In the rows, zero is written as 128.
Known rows, with every way that one mark hangs from another:
K229(K653(K58 K112 K787 K940)): [140 139  83 112 139 119 124 125 149 124 146 166 129 161 134 137 128  68
 129 109 151 148 116 194 122 136 111 125  46 107]
K653(K112 K940): [130 142 118 154 137 119 123 128 135 132 128 150 124 142 128 139 131  85
 124 125 118 141 116 145 136 134 127 112 105 116]
K229(K653(K58 K112 K940)): [143 147 103 117 134 116 124 123 120 131 118 144 125 152 132 133 148  84
 120 104 138 144 125 185 121 131 117 109  63 113]
K940(K229): [128 103 150 133 132 135 145 133 127 125 143 149 120  75 118 123 172 149
  93 111 110 134 130  83 131 126 123 126 118 137]
K787(K653(K58 K112(K757) K229)): [114 118 138  97 127 147 131 128  58 115  99  61 134 124 107 119 144  95
 121 118 137 131 133 157 113 128 147 146  94 127]
K229(K653(K940)): [127 138 118 132 129 103 120 117 160 131 126 181 119 137 137 122 138 139
 122 120 128 159 125 136 133 129 120 105 105 120]
K787(K653): [131 121 152 136 129 130 116 129 137 111 127 101 119 102 121 117 159 138
 118 118 121 136 128  76 125 116 124 135 149 138]
K112(K787): [141 135 140 143 136 135 131 136 127 129 133  77 121 111 113 130 128 136
 116 145 124 112 117  95 142 114  93 133 171 127]
K787(K112(K757)): [104 119 152 152 129 147 114 130 131 128 127 129 123 118 116 131 129  98
 125 139 128 137 128  78 154 119 129  83 171 142]
K987(K772): [122 130 142 115 135 135 128 132 144 125 113 180 124 101 129 121 167 131
 121 112 116 131 118  87 137 113 126 118 182 151]
K759(K112(K653 K757 K787)): [106 135 121 112 114 127 112 136 142 144 148  49 144 106 115 134  87 206
 118 134 133 102 123 122 148 120 143 165 231 129]
K757(K653(K112 K229)): [123 125 111 146 130 143 125 143  84 137 118 172 127 123 122 116 119  82
 114 167 117 119 127 159 112 129 102 148  90 125]
K787(K112(K759) K653(K58(K772))): [167 128 188 113 115 131 133 137  97 114 105  85 117 125 126 135 203  98
 141 102 129 108 136  71 124 125 121  85 169 136]
K940(K229(K653(K112 K787))): [136 104  89 134 131 138 134 138 150 115 187 218 130 102 119 126 106  95
  96  98 140 140 125 162 126 135 103 153  74 123]
K112(K653(K58 K229 K787 K940)): [116 129 121  78 128 111 147 125 126 136 119 113 130 137 134 123 161 126
 131 139 127 120 120 159 121 143 161 139  75 100]
K759(K112(K653 K757(K772(K987)))): [109 138 121 145 130 122 106 117 144 135 129 121 151 126 151 112  94 206
 142 138 130 119 138 110 123 124 192 153 210 145]
K229(K653(K787(K112))): [131 123 110 146 133 140 115 135 174 114 160 201 123 126 124 126 126  93
 119 126 143 135 123 108 144 122  91 100 108 127]
K58(K229(K653(K112)) K772(K987)): [170 149 105 166 147 130 121 144 155 105 123 224 124 135 142 123 119  73
 124 113 132 131 152 195 109 140 121 132  95 128]
K653(K58(K229) K112): [135 140 122 121 136 152 128 131 125 118 108 116 126 128 117 137 169  96
 122 118 117 113 138 165 124 121 113 128  43 137]
K653(K229 K787(K112) K940): [108 125 118 133 142 125 140 132 128 120 137 190 126 137 120 132 154  87
 127 142 122 136 115 113 143 151 122  93  71  98]
K58(K229(K653)): [126 128 118 129 127 133 119 120 174 113 121 192 118 119 126 120 144 155
 118 118 119 141 143 149 129 121 107 129  66 141]
K58(K229(K653(K787))): [124 121  99 126 131 136 125 123 202 107 151 217 121 127 129 122 124 139
 125 125 131 143 136 159 131 126 101 140  52 131]
K229(K653(K58 K112 K787)): [152 130  90 118 137 146 125 135 142 119 144 159 129 146 130 132 129  72
 120 113 153 129 119 179 121 119  92 140  64 125]
K653(K112(K787) K940): [140 151 111 150 140 115 127 133 119 133 141  94 126 137 115 144  99  80
 121 134 127 125 109 147 141 135 104 131 143 101]
K787(K112(K757) K653): [105 114 154 142 123 137 105 128 127 109 135  92 125 105 110 120 127 107
 125 123 132 140 134  65 142 120 137 104 179 138]
K787(K112(K653 K757)): [101 121 150 142 113 135 108 129 143 138 136 103 126 109 118 125 104 119
 124 145 130 117 131  91 152 119 157  98 204 137]
K757(K653(K112) K772): [153 137 119 161 133 137 104 131 117 141 132 171 132 136 147 118  81  96
 136 169 113 121 127 142 116 114 114 137 139 147]
K759(K112(K653(K58) K757 K787)): [113 141 123  84 117 133 115 135 118 145 132   4 145 111 114 135 122 193
 123 121 139  94 127 131 139 116 144 159 203 127]
K229(K653(K112(K757 K759) K940)): [ 98 118 106 142 104 107 132 100 136 142 123 178 125 168 130 139  77 109
 144 125 146 165 121 179 135 137 131 108 132 122]
K787(K653(K58 K112 K229)): [137 128 132 103 134 143 132 135  58 111 100  77 132 120 108 120 182  92
 114 109 129 114 130 145 108 127 128 150  62 122]
K759(K112(K757 K787)): [109 133 119 124 130 139 118 136 128 133 143  68 141 117 109 138 110 191
 117 126 131 121 121 106 151 121 115 147 193 133]
K757(K112 K653(K940) K772(K987)): [138 152 101 165 150 101 110 130 132 141 129 179 143 150 172 112  77 160
 144 157 123 149 133 123 105 140 162 131 142 127]

Rows:
[ 97 121 142 115  99  99 155 107 113 148  95 139 122 137 127 127 150 166
 138 147 114 121 121 134 128 144 160 124 126 111]  K112(K653(K229 K940) K759)
[137 127 132 145 113 128 126 124 121 155 119 174 137 148 158 124  80 200
 152 152 114 121 129 108 123 119 128 136 164 154]  K757(K112(K759) K653 K772)
[158 140 150 160 152 133 131 141 162 109 111 177 117 124 146 121 162 111
 129 132 114 127 149 124 116 134 136 122 125 136]  K58(K229 K772(K987))
[186 159 161  90 125 133 124 162 133 145 116  97 135 125 153 129 140 166
 126  97 121  91 137 144 131 124 173 138 187 138]  K757(K112(K653(K58(K772))))
[111 117 128 154 112 139 144 120 101 140 130  75 126 142 108 148  64 104
 135 147 142 118 113 137 145 122 101 139 195 129]  K653(K112(K757 K759 K787))
[ 81  99 153 115  92 126 153 109 103 148  97 115 124 126 123 122 114 175
 136 156 126 117 128 131 132 128 163 138 174 133]  K112(K653(K229) K757 K759)
[119 132 121 111 114 108 138 124 113 158 107 122 130 159 150 137 141 169
 143 132 129 136 126 133 114 133 130 120 115 126]  K757(K112(K759) K653(K58 K940))
[ 93 132 109  96 127 114 112 125 127 148 124 105 138 146 138 127 149 164
 133 134 127 149 130 135 117 131 139 123 124 127]  K759(K112(K757(K653(K58 K940))))
[149 140 126 141 132 133 106 139 131 148 131 169 141 134 159 117  77 183
 135 151 110 123 132 118 124 117 137 141 154 152]  K757(K112 K653 K772)
[123 127 127 117 139 155 130 135 159 107 135 141 124 121 119 137 182  98
 128 125 125 114 135 111 137 127 104 100  39 129]  K653(K58(K229) K787(K112))
[166 157 114 128 133 107 114 136 169 121 129 227 122 157 141 134 112  86
 134 101 116 144 142 218 128 150 129 114  76 116]  K58(K229(K653(K112 K940)) K772)
[114  98 112 131 121 136 128 128 121 125 156 179 130 100 114 122  90 109
  97 100 138 154 135 167 129 132 128 136 120 135]  K940(K229(K653(K112(K757))))
[170 144 168 100 138 142 134 141 145 121 102 134 117 130 140 131 195 122
 130 112 106 112 147 140 124 124 125 113  89 142]  K653(K58(K229 K772))
[107 111 107 140 110 134 134 115 186 108 146 223 119 135 117 138 129 122
 139 128 137 131 136 129 140 132  87 102  65 130]  K58(K229(K653(K787(K112(K759)))))
[165 143 152 131 155 139 141 141 137 112  96 131 119 127 145 124 200 100
 131 120 122 120 153 132 105 129 138 115  90 136]  K653(K58(K229 K772(K987)))
[136 138 128 109 134 132 134 149  80 115 128  61 142 109 100 120 112 182
 112 112 127 110 127 117 131 137 128 175 144 116]  K757(K112(K787(K653(K229))))
[124 114 145  97 136 114 148 124 113 132 129 113 120 105 126 127 206 136
 104  96 116 144 129 106 121 138 141 107  73 117]  K653(K58 K940(K229))
[133 130 136 151 132 145 116 120 118 138 125 140 136 145 138 128  68 113
 144 141 120 133 125 140 140 116 147 123 160 150]  K653(K112(K757(K772)))
[127 127 144 102 115  97 144 111  96 125 114   7 120 135 111 138 162 141
 141 117 137 123 120  97 118 130 115 129 144 106]  K112(K759 K787(K653(K58 K940)))
[129 114 149 137 110 120 138 119 115 119 130  45 120 112 104 133 132 156
 132 133 132 113 120  74 129 118  96 150 190 126]  K112(K759 K787(K653))
[118 123 142 167 147 134 125 111 126 127 114 135 132 137 150 111  97 137
 144 155 129 147 134  95 121 117 163 119 174 149]  K112(K757(K772(K987)))
[105 100 144 127  99 124 137 101 164 147 140 138 133 145 151 127  53 172
 168 163 132 119 120 121 138 118 167 141 204 145]  K112(K653(K787) K757(K772) K759)
[127 143 131  90 134 104 127 120 127 107 123  25 124 118 107 129 167 138
 130 113 122 127 135 130 118 136 124 141  84 105]  K112(K787(K653(K58(K229) K940)))
[ 92 111 130 142 106 105 130 103 120 127 126 103 126 147 117 139  97 105
 149 121 138 161 119 134 128 140 151 126 154 121]  K787(K653(K112(K757 K759) K940))
[127 129 135 165 151 129 129 116 110 129 127  79 134 131 136 117  64 134
 139 165 137 130 127 100 126 120 141 132 206 136]  K112(K757(K772(K987)) K787)
[121 103  89 140 133 113 129 138 147 133 190 202 128 117 131 128  97  68
 108 141 125 150 121 156 114 152 116 149  79 104]  K757(K653(K112 K787 K940(K229)))
[146 122 112 144 155 134 125 126 128 127 131 144 130 140 166 108 123 104
 148 179 140 129 132 112  90 115 122 137 108 137]  K757(K653(K58 K787) K772(K987))
[132 132 129 140 116 133 146 135 116 142 126  87 133 133 116 148  99 190
 129 124 130 105 116 101 147 123 105 147 186 129]  K757(K112(K759 K787))
[134 139 153 118 119 138 115 136 121 134 117  74 124 104 124 127 176 113
 119 128 127  92 132  91 136 114 137  96 151 132]  K787(K112(K653(K58)))
[130 129 135 129 113 121 138 134 115 125 135  50 134 116 107 139 101 192
 130 109 136 114 121  88 135 125 116 163 198 127]  K757(K112(K759 K787(K653)))
[137 140 122 101 132 109 127 116 136 132 109 137 120 145 138 124 174 131
 124 106 134 150 128 147 121 126 119 101  79 120]  K229(K653(K58 K940))
[137 102 116 106 134 142 135 137 132 110 167 170 125  89 116 126 172  99
  97  91 145 131 133 110 127 131  99 103  58 123]  K940(K229(K653(K58 K787(K112))))
[ 93 104 154 131  91 125 139 109 145 148 115 101 121 128 131 129 103 174
 143 151 131 122 125 112 139 116 157 129 209 143]  K112(K653 K757 K759)
[134 123 125 112 137 120 143 130  97 133 133 120 128 109 117 136 181  94
 101  92 119 136 127 143 120 142 135 116  58 112]  K653(K58 K112 K940(K229))
[163 153 132 133 140 136 119 141 116 140 134  97 144 130 137 131  70 193
 135 127 117 104 121 111 146 120 130 147 183 137]  K757(K112(K787) K772)
[108 125 131 148 113 113 136  95 115 148 113 153 133 178 142 142  70 123
 167 144 123 149 117 151 138 135 157 107 153 133]  K653(K112(K757(K772) K759) K940)
[144 142 131  80 138 136 136 149  57 118 110  19 142 111 104 124 147 176
 111 100 133 101 129 126 120 131 129 172 117 114]  K757(K112(K787(K653(K58 K229))))
[162 136 134 127 159 140 144 143 164 105 125 154 121 137 153 126 178  89
 138 124 132 124 144 141 106 136 132 130  76 128]  K653(K58(K229 K772(K987)) K787)
[112 125  83 137 136 119 131 136 122 134 146 205 130 153 133 126  96  61
 128 169 126 142 115 185 113 152 112 149  57  99]  K757(K653(K112 K229 K787 K940))
[ 90 101 160 146 103 131 127 112 118 115 123  95 120 120 109 131 130 121
 142 128 136 139 130  59 140 123 130  98 189 140]  K787(K112(K757 K759) K653)
